In the rows, 100 means zero.
Known rows, with every step that occurs:
tedu rivup: 97, 78, 105, 93, 104, 92, 114, 91, 99, 108, 51, 88, 104, 69, 94, 134, 104, 105, 121, 129, 103, 107
rivup nalor saze besam tesi: 108, 112, 70, 130, 118, 130, 120, 86, 94, 86, 109, 99, 115, 100, 68, 119, 100, 103, 102, 127, 95, 92
saze besam poda rivup nalor: 110, 115, 105, 101, 118, 103, 115, 83, 103, 107, 107, 104, 102, 107, 78, 89, 96, 99, 99, 114, 86, 102
saze besam: 108, 83, 104, 102, 112, 94, 125, 96, 96, 106, 93, 100, 103, 88, 93, 121, 96, 102, 113, 133, 97, 100
tedu besam poda rivup nalor: 98, 121, 104, 115, 118, 110, 93, 78, 109, 111, 150, 88, 103, 114, 78, 97, 102, 98, 104, 93, 86, 106
poda rivup nalor: 101, 90, 113, 108, 110, 96, 97, 79, 94, 108, 153, 91, 102, 85, 77, 98, 107, 100, 105, 128, 91, 107
tedu rivup poda besam: 99, 96, 105, 99, 101, 92, 110, 79, 85, 106, 25, 92, 117, 72, 98, 119, 105, 100, 120, 124, 109, 95
bami besam tedu rivup: 105, 83, 125, 98, 110, 99, 114, 82, 92, 107, 20, 82, 109, 77, 108, 151, 90, 101, 123, 113, 102, 118
poda besam tedu: 100, 72, 125, 115, 112, 105, 127, 79, 85, 110, 114, 91, 119, 53, 107, 122, 92, 103, 116, 110, 96, 100
saze besam tedu rivup poda: 103, 101, 116, 88, 99, 89, 122, 86, 79, 102, 16, 103, 111, 100, 111, 129, 87, 99, 122, 145, 106, 106
poda rivup nalor saze besam: 111, 100, 103, 114, 116, 120, 106, 82, 94, 88, 124, 101, 104, 108, 65, 96, 102, 106, 101, 134, 91, 100
tedu besam poda: 97, 105, 99, 117, 113, 109, 109, 91, 111, 113, 117, 84, 102, 98, 95, 122, 97, 101, 114, 91, 93, 106
nalor saze besam: 109, 83, 97, 115, 111, 118, 119, 94, 96, 89, 91, 97, 105, 90, 82, 121, 97, 109, 110, 130, 97, 100
rivup poda besam tesi: 100, 95, 76, 112, 101, 101, 115, 77, 78, 107, 104, 96, 128, 65, 99, 111, 104, 99, 107, 113, 105, 88
nalor saze besam poda rivup: 108, 88, 95, 98, 111, 124, 120, 86, 99, 93, 94, 102, 100, 96, 83, 96, 93, 112, 101, 106, 90, 103
rivup nalor: 101, 101, 111, 128, 111, 98, 109, 86, 100, 106, 133, 88, 102, 84, 80, 116, 106, 98, 110, 129, 95, 106
besam poda rivup nalor: 102, 105, 107, 110, 110, 104, 105, 78, 103, 110, 135, 92, 100, 87, 79, 91, 102, 101, 100, 105, 87, 109
bami besam poda rivup nalor saze: 113, 112, 103, 128, 115, 131, 97, 72, 104, 92, 100, 84, 99, 104, 67, 102, 99, 105, 97, 87, 89, 113
saze besam tedu: 106, 79, 121, 103, 112, 99, 133, 91, 87, 107, 99, 100, 108, 84, 106, 128, 85, 102, 115, 132, 95, 106
tedu rivup poda besam bami: 95, 97, 107, 97, 99, 99, 111, 61, 86, 107, 35, 93, 101, 75, 108, 120, 94, 100, 119, 127, 107, 100
bami besam poda rivup: 110, 85, 107, 96, 111, 101, 105, 78, 102, 113, 91, 86, 103, 86, 96, 109, 97, 104, 104, 86, 90, 114
rivup nalor saze: 102, 103, 103, 140, 110, 124, 105, 84, 99, 88, 132, 86, 102, 87, 67, 116, 105, 105, 107, 126, 97, 105
nalor rivup poda besam: 105, 101, 102, 98, 101, 93, 96, 81, 80, 108, 77, 94, 79, 76, 99, 114, 105, 106, 112, 124, 103, 95

Rows:
111, 126, 96, 135, 117, 130, 122, 87, 107, 86, 86, 99, 99, 108, 70, 106, 95, 105, 100, 112, 90, 100 -> rivup nalor saze besam poda
102, 94, 105, 115, 101, 93, 112, 79, 83, 108, 97, 93, 115, 68, 97, 107, 104, 100, 112, 120, 103, 95 -> rivup poda besam
99, 77, 111, 114, 112, 107, 121, 66, 94, 110, 119, 91, 100, 58, 103, 116, 93, 103, 113, 114, 95, 100 -> poda besam bami
102, 99, 106, 99, 98, 100, 100, 62, 80, 109, 90, 93, 65, 79, 110, 115, 94, 106, 113, 125, 100, 99 -> nalor rivup poda besam bami
99, 77, 79, 109, 113, 108, 124, 83, 89, 110, 115, 92, 128, 48, 94, 120, 103, 103, 109, 103, 98, 88 -> poda besam tesi
95, 94, 101, 98, 112, 105, 97, 84, 105, 116, 138, 88, 103, 99, 93, 104, 99, 104, 108, 88, 89, 107 -> tedu besam poda rivup
104, 97, 120, 100, 99, 98, 105, 75, 71, 110, 85, 95, 84, 72, 112, 120, 94, 106, 114, 123, 101, 101 -> nalor rivup poda besam tedu
107, 101, 107, 113, 115, 127, 109, 63, 94, 88, 135, 102, 88, 113, 73, 97, 91, 105, 100, 135, 88, 105 -> poda rivup nalor saze besam bami
93, 89, 107, 115, 111, 108, 103, 72, 103, 110, 147, 84, 90, 99, 104, 130, 91, 102, 119, 113, 94, 109 -> tedu besam bami
105, 85, 112, 99, 110, 121, 128, 89, 90, 87, 28, 97, 108, 90, 97, 138, 86, 109, 120, 135, 102, 106 -> nalor saze besam tedu rivup
108, 131, 93, 118, 117, 129, 120, 88, 110, 84, 15, 98, 101, 111, 69, 118, 96, 104, 109, 119, 96, 100 -> tedu rivup nalor saze besam poda
108, 96, 120, 113, 115, 125, 113, 77, 85, 88, 131, 103, 107, 105, 75, 102, 90, 106, 104, 133, 89, 106 -> poda rivup nalor saze besam tedu
96, 100, 75, 95, 100, 99, 116, 78, 80, 106, 30, 94, 129, 67, 98, 123, 104, 100, 116, 116, 111, 88 -> tedu rivup poda besam tesi
99, 104, 118, 125, 108, 126, 109, 79, 92, 86, 65, 86, 107, 87, 82, 134, 96, 106, 115, 130, 101, 111 -> besam tedu rivup nalor saze
105, 117, 103, 118, 114, 128, 115, 70, 102, 84, 43, 97, 88, 110, 79, 125, 90, 104, 113, 142, 98, 103 -> tedu rivup nalor saze besam bami
107, 116, 100, 116, 117, 121, 113, 89, 102, 84, 32, 97, 104, 107, 67, 125, 101, 103, 113, 141, 100, 99 -> tedu rivup nalor saze besam
98, 102, 126, 112, 108, 101, 112, 81, 93, 104, 67, 88, 107, 80, 93, 133, 95, 98, 119, 132, 99, 111 -> besam tedu rivup nalor
100, 123, 97, 129, 116, 134, 89, 76, 108, 93, 149, 86, 101, 119, 66, 97, 102, 106, 101, 91, 88, 105 -> tedu besam poda rivup nalor saze
